What can hang from each mark:
q_142: q_18
q_869: q_37 q_596
q_596: q_133 q_142 q_204 q_869 q_893
q_893: q_596
q_133: q_596
q_18: q_191
q_204: q_596
q_191: q_18
q_37: q_191 q_869

Each row was made from one small tree. Brackets hold a mark, then the marks that hang from it, in the order of their numbers. Every link used is in the known rows. Write each row's tree.
(in the rows, 128 means zero)
Known rows:
{q_133 {q_596 {q_869 {q_37 q_191}} q_893}}: [ 86 104 155 126 129  90 196 162 163 126 122 197 153 138 105 180 120 162
 132 170 170 118 133  99 106 168 159]
{q_869 {q_596 q_204 q_893}}: [ 87 143 131 102 119 109 156 135 148  98 121 165 131  98 113  61 128 118
 142 136 182  99 106 130 114 169 156]
{q_869 q_37 q_596}: [ 85 142 127 129 108 103 143  84 133 105 168 179 144 132  92  95 136 141
 127 139 182 119 108 118 124 150 192]
{q_204 q_596}: [ 84 149 118  93  95 105  99  55 137 100 138 185 129  98 112 109 136 158
 127 131 188 111 100  96 108 122 157]
{q_893 {q_596 q_133 q_142 {q_869 q_37}}}: [109 132 157 139 100 115 167 117 157  77 135 169 145 136  97 160 126 150
 132 163 188  97 130 135 104 155 179]
{q_133 {q_596 q_142 q_204 q_893}}: [143 119 142 130 114 108 165 163 170  86 129 148 128  87  97 116 109 120
 110 126 197  80 125 129  92 183 138]
{q_204 {q_596 {q_869 q_37} q_893}}: [ 63 148 137 108 119  99 147 100 151 121 107 205 155 107 117 140 132 166
 152 172 176  96 136 104 123 122 162]
{q_204 {q_596 q_869}}: [ 77 155 135  99  95 114 108  80 141  90 118 185 127 101 118 113 135 179
 137 150 179  98 118  84 112 115 160]
{q_133 {q_596 q_142 q_204}}: [155 121 143 143 109 118 146 138 167  75 163 134 121 108  92 102 108 130
  94 116 199  83 118 116 101 177 153]
{q_133 {q_596 q_142 q_204 q_869 q_893}}: [138 126 159 139 117 118 172 190 175  75 109 145 127  91 104 117 106 145
 119 149 189  69 141 116  99 177 141]
{q_869 {q_596 q_204}}: [ 95 146 132 114 110 121 134 112 146  87 152 153 122 117 107  50 126 126
 125 127 185 102 100 118 119 162 169]
{q_596 q_893}: [ 95 136 121  82  99  78 141  86 136  95 107 188 132  71 110 113 135 139
 147 146 186 109 107 115  82 152 145]
{q_133 {q_596 {q_142 {q_18 q_191}} q_204}}: [185 121 163 153 108 100 115 141 196 115 169 140 118  93 100  92 117 110
 112 140 199  79 112  72  87 177 178]
{q_133 {q_596 q_142 q_893}}: [141 119 132 127 101  96 147 140 151  83 127 164 129  75  91 139 122 134
 116 128 198  97 118 119  78 171 142]
{q_596 q_204 q_869}: [102 145 148 101 107 110 142 114 158  74 123 157 122 109 115  78 121 157
 134 153 176  83 121 102 110 151 160]
{q_37 q_191 {q_869 {q_596 q_204}}}: [ 77 109 144 135 133 137 164 119 165 117 185 158 139 141 135  90 126 113
 149 139 191 112 104 108 131 177 195]
{q_37 {q_191 q_18} q_869}: [ 63  91 132 110 110 100 162  74 148 113 174 185 143 130 122 123 144 125
 138 140 206 143 120 126  96 147 177]
{q_204 {q_596 q_133 q_869 q_893}}: [ 49 150 144  81 114 104 124 106 146 111  50 216 136  97 128 124 146 161
 172 151 178  95 129 112 100 117 159]
{q_204 {q_596 q_133 {q_142 q_18}}}: [ 99 138 125 111 108 106  93  61 156 132 139 184 132  92 102 112 145 118
 165 137 208 107 122  91  97 118 171]
{q_869 {q_596 q_142}}: [130 141 118 137  94 124 129 102 133  79 167 147 124  97  95  89 131 126
 127 119 199 108 109 114 107 154 173]
{q_191 q_18}: [ 81 129 120  90  88  85 138  66 132  85 144 180 127 104  96  83 144 141
 114 128 201 130 116 140  84 129 154]
{q_133 {q_596 q_869}}: [108 135 157 117  95 100 130 131 151  67 117 172 118 105 102 116 127 182
 108 143 176 104 116  87  88 155 164]
{q_204 {q_596 q_142}}: [123 143 113 120  94 123 107  66 143  93 161 164 131  90 105 125 127 139
 127 124 202 100 113 102 109 122 154]
{q_596 q_142}: [141 133 117 119  87 106 130  79 140  77 162 153 123  85  94 115 126 134
 130 127 200 100 112 113  91 149 158]

Which tree is each row?
[124 136 132 114 100 103 159 131 149  78 108 167 132  67 107 130 124 148
 155 158 190  85 135 110  89 147 146]  {q_596 q_142 q_869 q_893}
[124 128 145 116 100 122 155 118 163  67 141 145 128 118 103 115 120 117
 120 131 196  92 108 145  96 174 156]  {q_893 {q_596 q_133 q_142 q_204}}
[ 98 126 146 126 121  99 176 125 157 107  89 195 151 111 102 145 132 138
 173 160 188  84 153 134 104 143 178]  {q_596 q_133 q_142 {q_869 q_37} q_893}
[ 50 100 131 129 114 118 164  97 141 113 182 181 142 146 120  99 150 118
 137 135 205 150 117 131 109 152 190]  {q_37 {q_191 q_18} {q_869 q_596}}
[ 66 100 119 110 112  89 181  73 147 132 183 193 153 156  90 136 134 131
 123 144 194 151 127 139 109 134 167]  {q_869 {q_37 {q_191 q_18}}}
[115 123 135 103 122 109 160 128 164 101  98 171 133  93 107  98 123 101
 162 127 199  78 129 147  94 160 153]  {q_596 q_133 q_142 q_204 q_893}
[121 129 138 112  85 110 140  92 144  66 137 161 129 104  99 142 130 129
 126 131 196 109 102 137  79 161 159]  {q_893 {q_596 q_133 q_142}}
[ 92 128 128 137 127 111 167 122 143 121 121 190 152 124  94 118 138 105
 164 134 195 104 132 150 114 155 187]  {q_869 q_37 {q_596 q_133 q_142 q_893}}
[ 94 140 152 123 122 109 164 110 166  95 144 167 141 133 107  93 115 153
 133 166 176  84 133 113 128 149 178]  {q_596 q_204 {q_869 q_37}}
[102 139 124 113 102 122 105  70 146 104 124 184 131 108 107 122 137 131
 149 113 200  98 118 118 105 119 169]  {q_204 {q_596 q_133 q_142}}
[102 131 164 110 120 101 163 180 169  82  87 168 125  97 113 102 117 160
 120 155 175  82 128 107  97 175 144]  {q_133 {q_596 q_204 q_869 q_893}}
[ 85 137 149 112 130  98 183 135 168 105 110 181 149 115 112 107 118 146
 149 178 175  80 141 123 123 156 162]  {q_596 q_204 {q_869 q_37} q_893}
[ 71 138 154 109 113  96 148  88 150 104 106 203 140 138 105 119 138 161
 159 155 175 101 134 118 109 132 198]  {q_596 q_133 {q_869 q_37}}
[112 136 113 109 102 111 127  94 145 104 128 177 141  73 110 133 130 132
 145 132 201  95 121 113 101 129 139]  {q_204 {q_596 q_142 q_893}}
[116 135 154 120  87 117 147 121 151  54 114 161 127 107 105 140 129 154
 134 151 188  96 117 128  83 156 161]  {q_893 {q_596 q_133 q_142 q_869}}
[ 63 115 160 111 112 105 185 115 158 108 131 196 153 166 107 185 131 157
 140 174 167 129 116 123 107 157 175]  {q_893 {q_596 q_133 {q_869 {q_37 q_191}}}}
[ 92 140 146  90 116 101 164 140 161  87  88 173 131  85 121  90 120 148
 151 166 177  79 128 115 101 157 143]  {q_596 q_204 q_869 q_893}
[ 43 101 144 110 134 113 168 119 149 135 111 211 146 126 137 128 152 107
 190 140 188 128 109 126 101 169 199]  {q_37 q_191 {q_869 {q_596 q_133 q_893}}}
[ 80 138 168  96 104 115 153 130 164  62  98 166 125 125 117 104 126 155
 130 157 172  93 111 128  97 164 164]  {q_893 {q_596 q_133 q_204 q_869}}
[113 136 135 132 119 135 143 124 154  91 139 151 125 131 102  63 127 105
 145 109 197  87 118 138 118 159 184]  {q_869 {q_596 q_133 q_142 q_204}}
[ 73 127 146 124 130 120 156 132 159 101 132 165 139  97 136  66 132 112
 159 145 193  91 112 127 115 179 184]  {q_37 {q_869 {q_596 q_204 q_893}}}
[ 85 141 140 109 113 120 133 123 153 104  70 195 138  92 120 139 138 146
 173 144 189  81 143 116 103 121 156]  {q_204 {q_596 q_133 q_142 q_869 q_893}}
[143 118 144 129 118  91 148 158 180 115 144 150 129  72  93 105 119 107
 126 152 207  90 128 103  88 180 140]  {q_133 {q_596 {q_142 q_18} q_204 q_893}}
[122 133 132 114 103  88 145 121 159 106 121 168 133  51 105 119 134 133
 170 183 198  95 138  87  82 145 145]  {q_596 {q_142 q_18} q_869 q_893}
[135 127 124 111 111 109 164 129 161  88 131 152 133  78 106 101 115 111
 140 137 198  79 124 133  99 166 139]  {q_596 q_142 q_204 q_893}
